Each row comes from the steps of one walk. Every step used is in the known rows, and no mark comes twice. Write the walk behind each row, first mark first.
In the rows, zero is written as 100.
Known rows
H-J-U-P-L: 100	138	101	104	77	99	120	107	87	98	142	61	78	132	144	68	111	114	100	123	128	115	97	93	99	113	71	94	101	130	90	66	118	124	97	100	99	103	89	89	107	112	113	91	94	75	82	103	89	90	118	107	110	74	95	75	141	137	100	102	98	112
P-U-J-H-M: 76	71	115	110	98	126	77	100	110	114	107	123	92	118	108	135	117	80	88	84	104	100	106	112	121	89	85	97	113	114	94	135	83	108	106	117	151	108	90	125	132	78	142	121	103	122	133	112	108	139	113	110	111	60	105	122	76	80	80	107	102	120
J-L-M: 92	101	77	106	103	96	112	80	72	115	69	98	88	113	80	103	92	114	77	113	95	114	107	110	94	118	91	120	92	66	106	97	114	92	71	87	72	95	93	121	62	97	52	105	108	91	101	111	107	73	102	82	94	120	92	105	98	84	88	99	72	103
A-P-R-H-J-U: 111	127	113	91	67	100	84	111	111	72	118	75	94	84	103	87	87	134	114	130	118	78	105	82	107	87	123	68	83	112	69	63	85	105	92	108	113	113	117	92	104	104	124	111	123	44	118	84	128	85	88	112	104	108	127	70	99	113	109	92	109	104
R-P-U-L: 103	67	148	103	70	103	109	102	119	84	78	104	118	115	82	96	97	101	127	66	115	111	93	96	92	112	88	108	109	113	75	109	92	82	124	95	122	103	117	72	129	88	102	58	106	147	90	67	80	93	82	85	122	93	103	137	96	62	76	103	116	105
U-L: 105	103	114	87	89	110	115	99	91	98	77	110	116	96	65	92	85	99	115	108	101	95	96	93	75	105	95	115	99	87	96	76	94	75	116	92	96	99	97	118	108	103	94	77	118	107	104	95	71	105	101	123	107	130	106	111	90	90	100	87	102	96
H-J-P-L: 98	121	124	118	123	100	115	104	113	104	137	92	87	109	118	84	88	92	105	104	100	102	108	100	115	103	86	117	76	111	107	129	100	112	88	104	74	124	114	57	102	105	85	102	102	105	82	113	98	81	112	96	96	85	74	103	127	121	127	119	98	102
F-U: 97	93	92	98	132	88	108	97	91	93	92	143	100	101	75	121	115	80	95	107	83	110	91	101	100	92	115	110	113	94	80	131	105	92	99	91	100	80	94	85	98	108	95	95	103	122	99	123	88	91	107	115	98	105	113	114	97	105	94	103	89	99
A-H-J-P-L: 114	107	99	117	138	99	120	98	109	101	111	95	93	107	128	77	89	84	116	94	90	100	117	107	115	100	97	112	76	116	112	117	113	114	103	104	82	124	98	67	99	77	88	123	100	103	78	126	116	78	98	83	106	70	68	102	126	136	131	104	110	98
P-L: 102	121	85	99	116	95	120	89	99	107	112	106	99	100	105	84	101	89	79	119	92	99	93	116	100	95	77	110	104	100	84	109	97	100	96	107	91	95	92	107	96	96	115	107	106	108	91	137	84	69	101	113	97	114	103	121	118	104	106	110	81	104
U-J: 77	96	112	90	111	110	81	101	102	118	114	110	84	104	90	90	108	100	72	102	99	81	108	106	93	90	79	104	104	93	102	108	100	94	96	100	97	107	95	136	101	99	90	120	105	106	117	102	90	136	115	106	105	103	108	103	92	96	110	101	83	93
U-J-R: 80	97	101	97	103	111	77	110	122	118	99	123	83	115	100	83	104	109	97	113	106	86	103	122	85	112	92	93	117	93	98	100	101	95	93	107	105	104	94	140	84	96	85	127	105	105	110	94	100	141	116	103	103	96	89	76	106	106	104	113	101	85
J-F-U-L: 120	90	96	87	132	89	101	94	77	78	62	132	119	94	52	127	90	100	123	74	114	97	95	83	89	102	122	111	111	101	105	118	103	84	120	81	83	92	106	103	119	97	123	72	86	112	105	99	67	86	120	110	93	97	94	90	91	87	84	80	97	104
R-P-U-J-L: 65	67	144	117	89	118	65	93	122	106	86	89	81	137	94	103	113	121	80	59	113	107	97	88	95	108	57	88	116	96	74	152	102	112	100	104	116	125	121	90	99	77	67	106	85	148	90	66	106	102	92	58	117	70	93	116	104	49	72	121	89	107
H-J-F: 122	112	100	97	122	92	97	94	81	95	121	97	77	100	104	128	95	118	103	95	118	95	110	118	106	99	102	108	84	110	137	105	106	109	100	90	66	108	112	103	120	103	120	83	97	75	95	104	98	83	115	108	79	91	89	69	112	116	125	99	85	104
A-R-H-J-L: 109	131	95	111	105	94	109	104	104	105	111	78	84	83	76	106	101	128	91	123	97	90	86	73	116	85	102	67	82	90	64	103	111	108	96	112	109	102	127	100	91	81	59	124	92	55	85	100	114	82	97	96	91	105	104	61	109	105	128	100	90	84
A-H-M: 105	94	86	109	125	110	125	87	101	108	69	116	114	90	97	113	102	75	118	115	78	103	106	148	101	98	100	94	92	100	104	93	94	104	116	92	113	85	74	131	105	79	126	128	122	94	112	134	111	77	76	123	107	101	105	120	95	121	118	93	108	104
U-J-H: 75	98	112	95	106	118	79	101	96	111	113	117	91	121	89	110	111	91	75	101	104	86	111	94	98	93	89	111	112	101	117	119	103	85	101	107	112	113	85	152	100	89	83	122	93	110	119	114	97	152	123	108	113	104	97	103	91	104	125	95	93	106
R-A-P: 94	115	67	99	99	99	96	77	92	105	111	72	117	81	129	115	97	87	90	101	73	97	90	91	70	79	96	93	98	90	123	91	93	120	107	114	92	77	82	101	87	118	116	98	96	107	93	97	93	103	94	128	80	143	117	127	105	90	109	90	108	98
P-L-M: 106	99	67	99	106	86	122	84	86	120	100	109	95	99	98	71	99	89	67	119	94	104	104	130	121	110	82	131	99	96	96	95	109	93	74	95	74	91	89	113	79	101	94	113	115	89	100	130	95	79	115	85	97	115	95	117	106	97	93	105	73	104
P-U-L: 114	79	110	91	78	105	108	104	97	89	75	119	117	98	89	106	92	99	113	84	108	108	98	83	91	97	94	110	107	93	73	89	87	77	113	105	123	98	104	91	129	90	131	66	111	127	102	84	76	94	101	107	104	90	116	128	79	64	53	94	107	102
J-U-L: 94	119	113	95	74	111	120	114	80	84	75	86	116	114	80	83	81	98	129	114	121	107	114	75	59	119	80	104	105	98	91	65	96	77	113	98	104	98	92	120	83	101	106	91	113	97	99	87	78	95	94	114	105	127	108	104	95	106	101	75	111	102
L-M: 104	90	85	95	102	86	116	90	81	113	91	117	94	96	87	92	97	92	83	114	93	103	112	132	112	114	102	131	91	87	117	83	108	86	75	84	78	84	90	119	78	106	73	99	120	90	106	116	101	94	104	89	98	124	105	113	90	102	100	100	81	101
P-R-A: 93	115	102	95	78	118	87	102	111	98	95	72	130	67	118	96	95	89	93	93	82	96	93	89	94	85	114	97	108	92	119	104	69	89	110	103	102	122	100	86	96	131	135	88	99	114	96	84	108	85	67	104	87	141	104	125	84	88	108	105	107	101
H-J-L-M: 101	99	85	112	96	100	110	91	70	119	100	94	68	121	88	115	94	126	77	103	104	116	111	105	108	120	101	125	77	75	116	97	120	109	69	85	60	108	105	100	81	108	50	100	113	71	100	96	116	87	114	81	94	108	82	84	102	97	88	103	79	94
H-J-U-L: 103	121	118	97	74	115	116	125	76	87	106	86	92	123	92	91	82	113	131	106	128	110	121	65	68	119	91	107	90	105	100	61	105	92	110	95	95	116	101	100	105	112	107	82	113	76	103	72	86	106	107	114	105	112	98	88	98	111	101	82	119	96
A-R-P: 100	105	131	106	103	89	138	106	124	97	121	101	112	85	92	88	111	94	100	106	87	93	93	99	92	111	89	98	105	117	104	101	99	91	125	104	115	93	104	102	79	82	61	109	100	110	79	121	103	88	59	83	106	118	92	110	118	110	146	96	103	102
A-P: 105	109	83	90	107	87	113	81	92	95	111	111	99	89	103	112	100	106	91	128	83	90	94	107	79	92	96	101	94	91	103	82	96	101	103	105	97	77	86	120	90	95	101	104	117	97	110	129	95	95	98	128	97	118	118	110	107	100	102	83	90	107
J-U: 89	121	103	104	96	102	118	105	82	87	96	88	96	117	104	90	98	93	109	129	110	110	111	102	71	114	80	95	105	96	99	81	97	92	96	103	104	86	93	114	65	102	104	108	115	99	93	110	98	78	82	105	95	121	110	105	108	120	116	89	96	111
H-M: 88	106	110	109	113	110	121	91	104	112	101	113	104	94	86	122	101	84	108	131	89	100	97	142	103	98	88	98	92	97	96	104	85	104	103	94	103	86	90	114	106	105	129	108	127	97	116	124	92	79	92	138	100	111	109	118	100	109	118	105	93	108
U-L-M: 110	81	94	85	80	93	118	96	80	108	70	116	111	95	63	84	80	99	100	102	104	99	111	108	96	119	104	136	92	86	110	65	107	70	92	78	78	93	92	126	94	106	77	81	122	92	115	93	83	111	116	98	106	128	99	114	80	86	84	84	98	93
A-R-H-J: 121	121	101	97	106	82	112	112	113	103	134	94	91	68	77	93	106	106	96	125	95	82	95	92	134	81	114	78	81	110	77	90	106	100	104	110	111	92	119	100	106	88	81	120	104	53	92	111	103	111	98	104	90	100	118	72	101	125	146	97	96	80
R-M: 91	108	93	100	108	99	100	97	111	95	114	109	107	94	89	102	99	73	101	117	85	107	90	127	80	93	114	112	100	92	111	105	95	98	95	106	96	73	102	116	89	113	117	79	98	118	107	121	108	87	67	129	96	130	114	106	80	99	121	102	94	102
A-R: 111	122	91	94	111	86	136	109	102	104	117	109	110	69	96	94	108	88	89	123	79	94	98	91	92	96	97	98	100	97	103	81	94	82	114	113	118	84	95	124	81	83	91	121	104	89	98	140	98	86	78	102	92	115	103	102	99	109	127	83	89	100
F-U-L: 105	91	101	87	116	98	113	105	86	89	70	142	122	100	50	111	100	89	115	92	96	104	94	77	86	94	118	117	113	90	74	110	102	79	117	85	99	90	96	93	117	106	93	77	102	126	111	100	69	109	115	120	108	111	107	112	84	92	79	91	105	92

Which walk is each row?
105	99	66	106	113	109	99	89	94	103	76	73	127	88	125	99	101	70	104	87	69	105	107	108	87	85	104	93	106	92	129	97	105	105	111	107	95	91	73	107	86	102	110	109	87	117	77	98	106	98	74	99	86	136	107	130	98	113	125	92	117	90 => R-A-H
86	69	135	108	87	104	95	116	130	103	129	112	103	107	110	105	131	91	82	61	105	94	104	72	115	96	88	93	126	128	102	132	96	87	127	126	160	115	107	115	107	57	76	124	75	133	95	110	115	148	86	58	120	65	90	117	93	80	113	94	112	114 => A-R-P-U-J-H
97	123	106	107	92	105	110	121	81	92	125	84	75	124	116	96	101	104	111	120	118	114	119	95	81	114	89	102	89	107	107	87	108	104	89	101	91	102	102	94	92	110	101	99	117	78	94	95	104	89	101	104	95	110	105	87	111	129	122	98	103	102 => H-J-U
134	98	92	83	123	80	68	94	109	65	106	124	97	60	71	134	100	136	106	89	115	68	87	94	140	70	160	76	91	115	81	122	92	111	102	89	90	109	134	74	138	100	143	100	96	55	122	96	117	84	118	108	89	71	113	57	90	100	87	93	94	103 => A-P-R-H-J-F-U
126	99	114	78	107	88	84	107	94	79	108	117	96	87	104	122	114	128	109	74	121	98	84	94	131	98	143	97	110	124	115	100	99	109	112	70	93	120	116	69	147	118	132	65	78	81	108	102	107	87	111	103	106	47	84	53	103	113	77	99	92	114 => H-J-F-U-P-R
95	97	109	83	93	94	85	106	123	78	99	128	127	81	88	99	121	87	107	99	90	109	67	102	104	91	153	99	127	107	90	103	90	94	109	91	123	88	106	82	118	130	126	61	76	122	123	117	116	89	66	125	126	92	111	85	78	97	71	104	102	113 => F-U-P-R-M
88	128	110	93	76	95	118	99	88	86	100	72	103	125	117	81	107	104	117	136	117	117	96	101	79	122	74	82	113	108	99	53	108	102	99	95	114	76	82	116	77	108	98	86	96	92	91	106	84	94	91	109	112	97	113	87	127	128	101	87	100	118 => J-U-P
79	75	85	106	82	118	49	112	127	117	98	88	101	112	150	97	108	90	94	67	101	105	92	98	95	95	88	78	131	95	101	122	87	117	93	131	130	105	99	94	93	112	131	111	80	143	89	55	102	146	111	84	80	83	96	111	91	73	67	126	120	84 => P-U-J-R-A
128	94	77	110	110	101	113	112	109	100	88	124	86	112	122	97	102	105	127	105	97	109	114	133	96	120	126	95	98	105	115	75	117	108	107	99	97	101	83	110	97	85	87	118	108	85	89	106	128	104	98	105	101	85	80	72	122	142	112	105	123	81 => A-H-J-R
123	61	90	85	71	93	113	100	83	101	62	123	111	96	86	95	89	96	101	76	109	112	109	101	111	109	103	132	96	92	92	73	97	74	92	93	106	90	100	100	113	92	110	73	116	112	111	80	89	107	106	77	107	92	106	126	68	58	40	93	101	103 => P-U-L-M
95	73	89	84	99	99	70	94	107	110	116	117	81	94	125	109	112	109	67	83	94	80	99	89	95	77	79	93	105	99	81	100	90	110	102	121	126	91	95	112	122	78	128	119	107	115	127	100	100	131	120	100	103	66	121	115	85	59	52	96	91	108 => A-P-U-J
123	84	73	104	56	106	81	111	113	98	105	87	114	99	146	123	84	118	133	61	106	112	91	66	72	95	121	82	102	105	106	72	89	125	118	125	118	105	98	64	125	118	145	67	93	111	96	39	100	132	118	113	83	85	91	97	96	70	43	100	148	80 => H-J-R-A-P-U-L
103	102	87	113	97	90	91	89	85	109	87	80	68	112	62	103	90	130	86	118	112	104	102	116	134	102	109	98	74	78	78	107	126	110	58	83	63	100	122	98	86	102	43	104	106	55	92	81	113	94	122	84	94	113	106	74	99	96	105	110	79	84 => R-H-J-L-M
103	104	33	102	96	85	105	68	83	127	114	70	111	82	137	87	91	84	58	98	76	95	95	106	99	88	87	113	98	93	116	89	103	120	84	115	74	84	76	104	74	120	115	108	98	91	94	110	97	96	115	94	77	135	98	136	108	83	85	97	94	98 => R-A-P-L-M
111	107	94	109	98	100	110	114	111	105	113	121	78	117	113	103	98	115	121	118	108	109	101	126	94	116	114	99	96	105	105	91	104	109	94	99	90	100	103	96	98	111	88	95	112	84	93	99	110	106	113	117	93	102	84	71	121	129	113	117	112	83 => H-J-R
102	119	105	108	111	94	125	97	125	108	104	100	120	56	68	102	105	83	109	144	85	78	84	124	131	79	101	60	89	106	60	97	85	100	114	111	130	75	106	121	97	85	114	136	114	68	107	134	97	84	83	123	92	110	124	96	92	113	142	101	94	98 => A-R-H-M
78	92	119	100	104	132	56	112	129	104	74	65	134	74	133	71	88	79	103	55	76	80	120	77	101	85	112	89	102	94	143	122	77	93	113	107	105	150	94	92	94	100	99	138	78	130	103	71	130	126	72	66	107	100	73	118	76	95	123	101	127	95 => U-J-P-R-A-H
109	140	108	99	71	79	115	120	109	89	134	55	96	97	107	73	111	118	116	141	120	98	93	76	121	104	97	50	96	125	71	48	117	110	107	110	130	81	112	99	93	97	84	111	83	41	82	98	99	113	97	100	103	83	120	45	122	142	132	88	107	95 => A-R-H-J-U-P
67	82	130	100	150	101	71	111	114	102	98	130	97	113	77	103	105	77	98	81	92	90	103	84	104	95	102	107	103	96	98	166	105	96	94	96	92	106	109	75	95	99	60	125	87	142	110	102	91	138	120	85	107	75	89	98	91	99	104	112	96	99 => F-U-J-P
129	105	62	109	125	102	87	89	79	97	96	61	103	89	135	123	94	94	107	59	96	104	115	112	101	89	115	94	91	112	164	104	112	123	115	101	69	110	92	98	113	101	142	97	72	83	75	83	114	88	93	92	67	98	83	89	104	123	135	90	114	91 => R-A-H-J-F
102	96	115	77	96	94	101	105	109	81	90	135	120	87	89	100	122	103	101	105	97	101	75	90	114	94	132	96	121	106	80	93	89	91	108	78	119	99	98	79	123	116	107	75	92	113	116	115	100	93	90	112	125	84	108	94	100	106	67	103	95	111 => F-U-P-R
103	115	124	75	69	101	107	101	112	90	97	101	114	85	106	81	108	117	102	121	100	93	80	105	108	101	111	92	111	103	99	60	81	86	110	85	115	107	93	103	115	110	111	72	101	96	112	110	101	88	77	116	124	99	105	92	102	107	89	100	95	116 => U-P-R
74	84	103	108	98	115	68	97	99	110	84	101	73	119	103	110	109	118	67	73	104	104	99	80	91	93	67	91	111	77	69	132	97	106	87	114	119	115	110	108	104	77	98	119	93	128	107	85	101	106	109	79	102	68	102	106	89	54	51	115	81	105 => P-U-J-L
66	90	96	103	135	110	70	100	86	111	82	120	80	120	64	121	115	107	68	84	95	98	95	70	85	91	86	96	118	77	69	153	112	105	92	97	96	110	104	111	93	93	61	128	83	122	116	97	94	114	127	96	106	92	95	93	94	77	74	104	78	96 => F-U-J-L
97	110	80	117	90	113	90	110	111	111	122	80	97	112	138	109	96	98	118	100	98	116	93	111	89	106	113	91	102	101	129	104	100	124	96	109	85	104	101	79	94	136	105	89	92	100	72	64	108	120	107	116	74	117	82	87	119	123	120	123	128	74 => H-J-R-A
101	100	100	125	121	109	93	102	104	103	101	61	115	101	141	100	86	72	126	69	77	115	116	93	99	95	113	98	78	104	155	121	107	120	108	102	79	119	95	57	88	109	86	101	81	118	73	80	119	108	85	83	87	103	79	112	109	127	147	102	133	88 => R-A-H-J-P
76	68	56	105	78	105	53	77	80	131	85	64	89	103	139	114	100	115	45	51	90	102	102	69	91	83	77	94	106	69	109	111	103	128	77	121	99	106	92	106	84	100	99	119	83	111	111	62	114	132	126	57	83	87	99	121	76	31	27	97	92	101 => R-A-P-U-J-L-M
108	102	99	97	61	102	116	121	64	100	94	90	90	122	90	80	79	114	114	100	130	110	133	85	89	134	99	129	85	101	114	50	116	86	86	84	78	107	95	107	95	115	85	88	120	62	112	68	97	117	117	86	107	114	91	87	87	108	89	80	113	92 => H-J-U-L-M
92	111	149	97	103	108	103	108	127	83	90	104	120	81	98	86	82	94	122	110	92	90	101	96	102	105	112	109	88	92	116	111	69	71	103	92	97	127	117	74	92	102	90	97	109	121	106	111	114	72	68	88	111	108	84	109	95	103	119	106	99	114 => J-P-R
98	68	133	112	88	94	106	95	125	87	98	107	99	117	104	103	113	92	107	79	103	117	91	121	108	109	85	100	106	115	81	127	94	101	105	100	118	91	117	66	110	87	102	77	104	148	81	93	100	77	70	80	110	89	112	137	109	79	90	115	101	114 => R-P-U
119	91	58	90	128	58	107	70	72	102	90	117	95	105	97	92	113	100	80	89	116	103	82	127	140	110	106	115	119	119	104	107	127	112	85	76	72	75	92	99	99	103	113	86	70	90	92	131	80	83	134	76	99	56	83	79	120	103	66	98	70	119 => J-F-U-P-L-M
100	111	140	114	117	92	89	103	126	88	114	83	92	106	81	91	84	99	128	119	107	97	99	116	132	94	111	86	67	106	88	132	106	105	84	95	80	104	137	58	102	106	67	101	100	92	85	85	101	102	106	98	98	92	107	84	112	126	150	120	105	88 => R-H-J-P
